Every row comes from one small tree of marks. Brackets hold a mark, then the marks that hang from it, in alphabetical order. Every link used is in the known rows. Which tree was each row made from?
Known rows
[Q [A [K [W [R Y]]]]]: 20.8, -12.6, -4.5, 27.0, -1.7, -16.9, -10.7, -35.9, 33.5, -0.1, 12.0, -12.2, -4.8, 5.5, 1.2, -9.3, -24.4, -10.4, 36.0, -33.6, 10.4, -19.5
[W [K [A Q]]]: 5.0, -9.4, 0.7, 7.4, -2.6, -10.0, -9.9, -18.6, -10.7, -9.2, -2.9, -9.3, 9.4, -8.5, -13.7, -16.5, -17.1, 8.0, 27.0, -15.8, -2.4, -8.8
[R Y]: 3.6, 10.1, -5.1, 5.9, 4.2, -19.6, 13.8, -6.6, 27.0, 1.4, 15.8, -1.8, 1.0, 8.7, 15.1, -18.0, -19.0, -11.8, -1.7, 11.1, -10.6, 11.3
[K [A Q] [W [R [Y B]]]]: 5.2, 6.3, 1.1, 14.7, 1.9, -0.9, -17.1, -41.7, 19.0, -12.1, 21.1, -27.7, -15.7, 5.2, 3.2, 6.5, -48.4, -6.5, 41.7, -42.1, 7.1, -9.8
[G [A [R Y]] [K W]]: 19.6, -46.5, 3.5, 14.4, 13.6, -21.6, -15.0, -19.7, 41.9, 4.1, 6.0, 3.3, -10.0, 11.4, 5.3, -12.5, -16.5, -13.9, 28.0, 4.9, 12.1, -7.4
[K [A Q [R [Y B]]] W]: 18.6, -19.6, 2.7, 3.9, 3.6, -2.6, -26.3, -23.5, 10.4, -9.0, 20.1, -16.2, -1.2, -8.6, 1.6, 10.4, -38.5, -5.5, 32.6, -24.1, 0.3, -5.9
[A R]: 10.6, -37.1, 3.7, -4.1, 3.2, -25.1, -1.0, 2.7, 15.8, -7.9, 2.9, 0.6, 9.2, -6.8, -1.5, -25.3, -16.2, 5.2, 1.1, 4.9, -13.0, 5.9
[A [K W] Q R]: 42.4, -60.6, -2.5, -13.4, -5.2, -10.5, -32.7, -8.7, 5.3, -7.6, 12.0, -3.2, 12.5, -26.8, -7.0, -15.6, -18.0, 13.1, 18.6, -27.8, -10.1, -16.2
[R [W [K [A Q]]] Y]: -4.9, -12.0, -8.8, 13.1, 1.4, -11.4, -3.1, -42.0, 1.2, -2.4, 20.9, -6.3, -2.0, -6.0, -9.4, -0.4, -21.1, -7.3, 40.1, -4.4, -4.7, -8.6
[Q [A [R [W K]]]]: -6.8, -63.4, -1.9, 23.8, 3.5, -25.9, 8.4, -22.0, 10.3, -6.3, 6.3, -5.4, -0.1, -11.8, -22.3, -5.6, -13.1, 4.5, 48.4, 12.2, 1.1, -15.8
[R [W K] Y]: -20.7, -12.8, -14.5, 10.9, 4.8, -22.2, 17.7, -28.4, 21.9, 2.7, 17.0, -5.6, -7.4, 4.5, -0.7, -10.7, -29.3, -12.2, 29.4, 19.5, -8.9, 1.2
[R W Y]: -7.2, -3.1, -12.6, 10.6, 5.7, -17.1, 16.2, -20.7, 25.9, 0.8, 29.2, -0.1, -11.8, 1.8, 6.9, -4.1, -21.2, -7.6, 11.7, 17.7, -10.8, 8.0
[G A]: 11.2, -16.6, -6.9, 13.1, 11.8, -11.1, -0.1, 0.7, 18.7, -2.2, 6.0, 0.4, -6.5, 8.3, -3.7, -14.4, 3.6, 11.8, -1.4, 8.5, -4.2, 6.7
[K [W [R Y]]]: -0.1, 1.2, -5.7, 15.7, 3.1, -18.6, 3.6, -33.8, 42.4, -8.5, 8.3, -13.0, -10.8, 11.0, 19.0, -13.4, -42.7, -8.2, 16.0, -25.5, 12.0, -4.5
[R W [Y B]]: -17.7, -2.1, -12.5, 8.3, 8.8, -10.6, 15.8, -15.8, 22.9, 2.4, 37.0, -12.1, -21.9, 6.6, 1.7, 5.5, -32.3, -9.4, 28.2, 24.6, -17.3, 10.8
[A K R]: 21.6, -49.9, 2.4, -14.0, -0.4, -24.7, -18.9, 5.3, 9.2, -2.2, 1.4, 3.4, 14.5, -12.3, -13.7, -35.0, -9.9, 4.2, 5.1, -0.5, -23.2, 1.1
[W [K [A Q]] [R [Y B]]]: -11.2, -1.8, 5.0, 10.7, 2.1, -14.0, -4.0, -38.8, 8.8, -6.6, 11.2, -26.7, -6.4, 14.7, -12.4, -13.2, -41.8, -20.2, 54.4, -23.4, -9.0, -10.6
[G [A K R] B]: 30.5, -69.0, 2.0, -3.1, 9.9, -16.1, -29.5, -3.3, 27.8, 5.4, 1.6, 7.1, -8.5, 0.8, -28.9, -19.8, 14.7, 14.2, -10.9, -7.7, -17.0, 4.5
[R [W [K [A Q]]] [Y B]]: -15.3, -7.7, -8.5, 11.9, 4.0, -5.4, -2.5, -36.5, -1.5, -0.9, 27.7, -19.2, -13.6, -2.0, -15.4, 7.4, -33.3, -11.1, 55.7, 4.0, -12.5, -5.3
[A K Q]: 33.0, -26.2, -4.0, -11.1, -5.7, -10.4, -10.7, 0.7, -1.4, 0.1, 18.9, -2.8, 9.8, -14.7, -9.4, -23.6, -3.6, 8.6, 10.8, -10.2, -22.8, -5.7
[K [A Q [R Y]] W]: 29.7, -25.5, 2.4, 6.3, 0.6, -8.7, -26.5, -29.1, 12.8, -10.0, 13.3, -3.7, 9.2, -10.5, 8.1, -0.1, -26.1, -1.9, 17.2, -32.7, 6.8, -8.2
[A Q [R W]]: 16.2, -65.7, -2.1, -6.1, 0.3, -15.8, -2.1, -15.8, 7.9, -10.0, 29.7, -0.9, -1.7, -21.5, -9.7, -7.3, -12.0, 12.7, 22.9, 0.7, -16.8, -6.4

Which tree is each row?
5.0, -36.1, 1.2, 1.8, 4.6, -7.7, -15.3, -27.6, 4.2, -5.4, 37.9, -9.5, -9.8, -7.7, -10.5, 10.0, -27.7, -8.0, 39.2, -1.9, -19.1, -0.6
[K [A Q [R W [Y B]]]]
15.2, 2.2, -0.2, 16.2, -1.6, -6.2, -18.4, -47.1, 21.7, -13.9, 13.9, -13.8, -5.0, 1.0, 9.5, -2.1, -37.2, -2.7, 26.4, -49.4, 14.3, -13.9
[K [A Q] [W [R Y]]]
0.4, -7.8, 1.1, 10.0, 7.5, -9.5, -23.4, -19.2, 15.7, -7.7, 6.7, -12.7, -5.0, -1.1, 2.2, 5.5, -43.9, -5.8, 22.9, -13.5, 2.9, 3.8
[K [A [R [Y B]]] W]
10.6, -7.8, -3.1, 25.1, 1.3, -11.0, -8.5, -30.5, 30.4, 0.7, 19.9, -24.2, -16.7, 11.9, -4.6, -1.7, -36.5, -14.5, 51.3, -26.2, 2.9, -17.0
[Q [A [K [W [R [Y B]]]]]]
29.8, -29.5, -1.7, 9.6, 9.8, -2.5, -5.1, -10.8, 26.5, 0.4, 20.2, -4.7, -16.7, 4.0, -13.5, -0.2, 15.0, 20.3, -6.7, -10.0, -7.5, 1.3
[G [A Q] B]
10.7, -23.6, 7.3, 13.2, 12.7, -16.3, -2.9, -8.0, 35.9, 7.6, 0.4, 0.5, -28.8, 17.0, -15.3, -11.2, 7.4, 8.3, 3.2, 9.5, 1.5, 3.6
[G A B K]
-31.7, -7.0, -14.9, 9.2, 8.4, -16.7, 19.4, -23.4, 19.9, 3.7, 23.6, -18.5, -19.5, 8.5, -7.6, -1.2, -39.7, -15.9, 47.2, 27.5, -14.9, 3.5
[R [W K] [Y B]]
13.2, -14.6, 15.7, 14.3, -1.9, -8.8, -27.2, -47.7, 25.9, -11.1, -1.5, -16.7, -27.5, 1.5, -13.1, -2.8, -30.1, 14.2, 30.9, -51.2, 22.5, -20.8
[G B [K [A Q] [W R]]]
-10.5, 7.4, -5.3, 13.1, 6.3, -13.4, 2.6, -29.5, 37.7, -6.7, 15.9, -25.1, -21.5, 15.6, 11.9, -4.9, -54.6, -10.4, 32.6, -18.3, 3.5, -1.3
[K [W [R [Y B]]]]
5.5, -74.2, 3.8, 7.3, 13.5, -23.2, -10.1, -14.6, 22.6, 0.1, 13.3, 8.4, -19.9, 0.6, -20.1, -15.3, -3.3, 3.3, 34.0, 22.7, -2.4, -6.5
[G [A [R W]] K]
21.8, -0.1, -3.9, 9.2, -1.8, 2.3, -22.8, -20.1, -1.8, -14.1, 6.3, -9.9, 0.6, -17.3, -0.1, 5.4, -23.1, 20.9, 12.9, -35.0, 13.2, -9.2
[K [A Q] W]
20.2, -68.0, -0.9, 11.1, -0.1, -19.3, -11.2, -12.0, 6.1, -1.1, 19.0, 3.3, 0.6, -19.6, -26.1, -8.6, -0.3, 8.4, 32.8, 2.5, -11.8, -13.5
[Q [A K [R W]]]
21.8, -56.3, -2.4, 16.0, 1.4, -22.9, -7.1, -21.8, 20.2, 5.7, 29.1, 4.4, 1.6, -9.3, -14.0, -6.8, -3.1, -12.5, 33.3, 7.3, -15.4, -9.2
[Q [A K [R W Y]]]
17.0, -59.8, 14.7, 6.2, 13.2, -24.8, -12.7, -6.9, 38.8, 4.6, -2.8, 3.5, -19.9, 10.8, -20.0, -18.6, 4.9, 5.4, 5.6, 9.2, -2.3, 1.0
[G [A R] B K]
-13.1, 5.5, 0.6, 7.3, 6.3, -21.0, 12.6, -18.4, 33.8, -3.9, 20.1, -21.0, -15.8, 22.8, 5.5, -18.2, -40.4, -18.5, 26.0, -1.0, -13.9, 6.5
[W [R [Y B]]]
15.5, -29.1, 19.6, -1.9, 3.5, -17.7, -18.8, -15.4, 8.2, 2.1, 18.7, -10.7, -3.5, 4.0, -8.5, -11.3, -26.7, -23.8, 45.4, 2.8, -14.3, -6.0
[G [K [A Q [R [Y B]]]]]
-5.1, -23.0, 5.0, 7.5, 4.3, -27.6, -10.7, -21.1, 11.2, -3.5, -9.9, -1.4, 14.7, 2.9, -7.7, -22.4, -26.0, -17.6, 20.9, -1.1, -5.0, 2.3
[W [K [A [R Y]]]]
32.9, -47.3, -3.5, -11.1, 0.0, -6.9, -26.0, -13.2, 15.4, 0.6, 29.2, -14.3, 0.8, -13.0, -1.6, -3.6, -31.8, -10.4, 34.4, -17.1, -17.6, -8.0
[A [K W] Q [R [Y B]]]
23.3, -86.4, 4.6, 3.0, 9.8, -17.5, -13.1, -19.3, 15.1, -0.4, 27.4, 4.2, -16.8, -7.5, -20.7, -9.6, 3.2, 5.3, 42.6, 11.5, -7.8, -16.5
[G [A Q [R W]] K]
-6.8, -76.6, -5.0, 13.3, 14.9, -19.2, -7.0, -27.9, 30.2, -1.4, 1.4, -0.5, -21.4, 1.0, -32.5, -3.5, -1.0, 16.2, 18.9, 9.0, -4.1, -0.5
[G [A [R [W K]]] B]
-16.2, -7.2, -2.2, 11.0, 3.3, -29.8, 15.3, -30.2, 33.4, -3.6, 0.1, -13.8, -1.9, 18.6, 3.1, -33.9, -37.1, -20.0, 29.0, -5.9, -6.0, -2.7
[W K [R Y]]
-5.7, -52.3, -3.4, 26.3, 5.5, -27.9, 13.5, -31.6, 23.6, 0.6, 15.9, -4.0, 1.4, -1.8, -9.7, -3.8, -16.3, -17.0, 49.4, 15.3, -2.3, -11.3
[Q [A [R [W K] Y]]]
23.2, -31.8, -5.5, 4.3, 9.4, -9.1, -18.7, -4.5, 25.7, 7.2, 5.2, 0.6, -16.2, 6.1, -26.1, -15.3, 15.2, 17.5, -11.6, -5.0, -14.1, 6.6
[G [A K] B]
18.6, -17.0, -5.9, -1.5, -1.5, -6.8, -18.1, -31.4, 24.3, -3.3, 29.9, -24.9, -12.3, 1.3, -0.7, -9.2, -42.9, -11.6, 44.0, -34.4, -11.2, -15.2
[A [K [W [R [Y B]]]] Q]
23.3, -44.6, 7.4, 15.8, 8.1, -8.7, -17.6, -40.2, 45.2, -4.1, 7.9, -12.7, -37.1, 11.0, -11.8, -4.4, -12.3, 14.4, 30.0, -37.0, 18.4, -21.6
[G [A Q] B [K [W R]]]
16.9, -60.8, 11.3, 4.5, 11.5, -25.8, -11.7, 0.4, 23.4, 1.6, -1.0, 6.1, -5.5, 7.2, -11.9, -28.7, 0.8, -1.2, 21.6, 16.7, -4.3, -4.8
[G [A R] K]
35.2, -24.2, -10.4, -5.6, -5.9, -3.2, -21.0, -10.9, 3.0, -5.1, 15.8, -7.0, 3.5, -20.5, -2.9, -10.0, -16.7, 16.3, 16.3, -26.8, -5.7, -14.4
[A [K W] Q]
35.3, -40.5, -2.2, 17.9, 0.0, -18.2, -19.5, -17.3, 24.0, 2.6, 10.6, -1.2, 10.0, -9.2, 0.5, -6.5, -13.6, -10.1, 26.2, -16.7, 3.7, -13.7
[Q [A [K W] [R Y]]]
30.5, -65.7, -4.8, -11.8, -1.6, -17.6, -15.7, -23.3, 14.4, 4.1, 40.0, 5.2, 4.6, -18.3, -9.8, -13.8, -9.8, -9.0, 26.6, -2.9, -29.8, -7.9
[A K Q [R W Y]]
30.7, -55.3, 5.0, 8.7, -1.5, -23.6, -14.0, 1.9, 8.1, 0.2, 5.2, 1.4, 14.1, -11.4, -18.3, -23.5, 1.7, 2.8, 21.1, -3.2, -11.7, -9.9
[Q [A K R]]
1.1, -49.6, -6.4, -8.9, 5.4, -19.6, -11.3, -13.1, 16.6, 5.0, 33.1, -5.5, -10.4, -5.2, -14.5, -9.9, -27.8, -14.2, 33.7, 17.1, -31.5, 5.3
[A K [R W [Y B]]]
-1.5, -28.8, 0.0, 9.7, 5.9, -19.4, -13.0, -28.4, 15.4, -6.3, 17.0, 7.0, -2.0, -5.9, -4.5, -5.2, -21.6, -6.0, 15.4, 1.9, -8.2, 6.5
[K [A [R W Y]]]
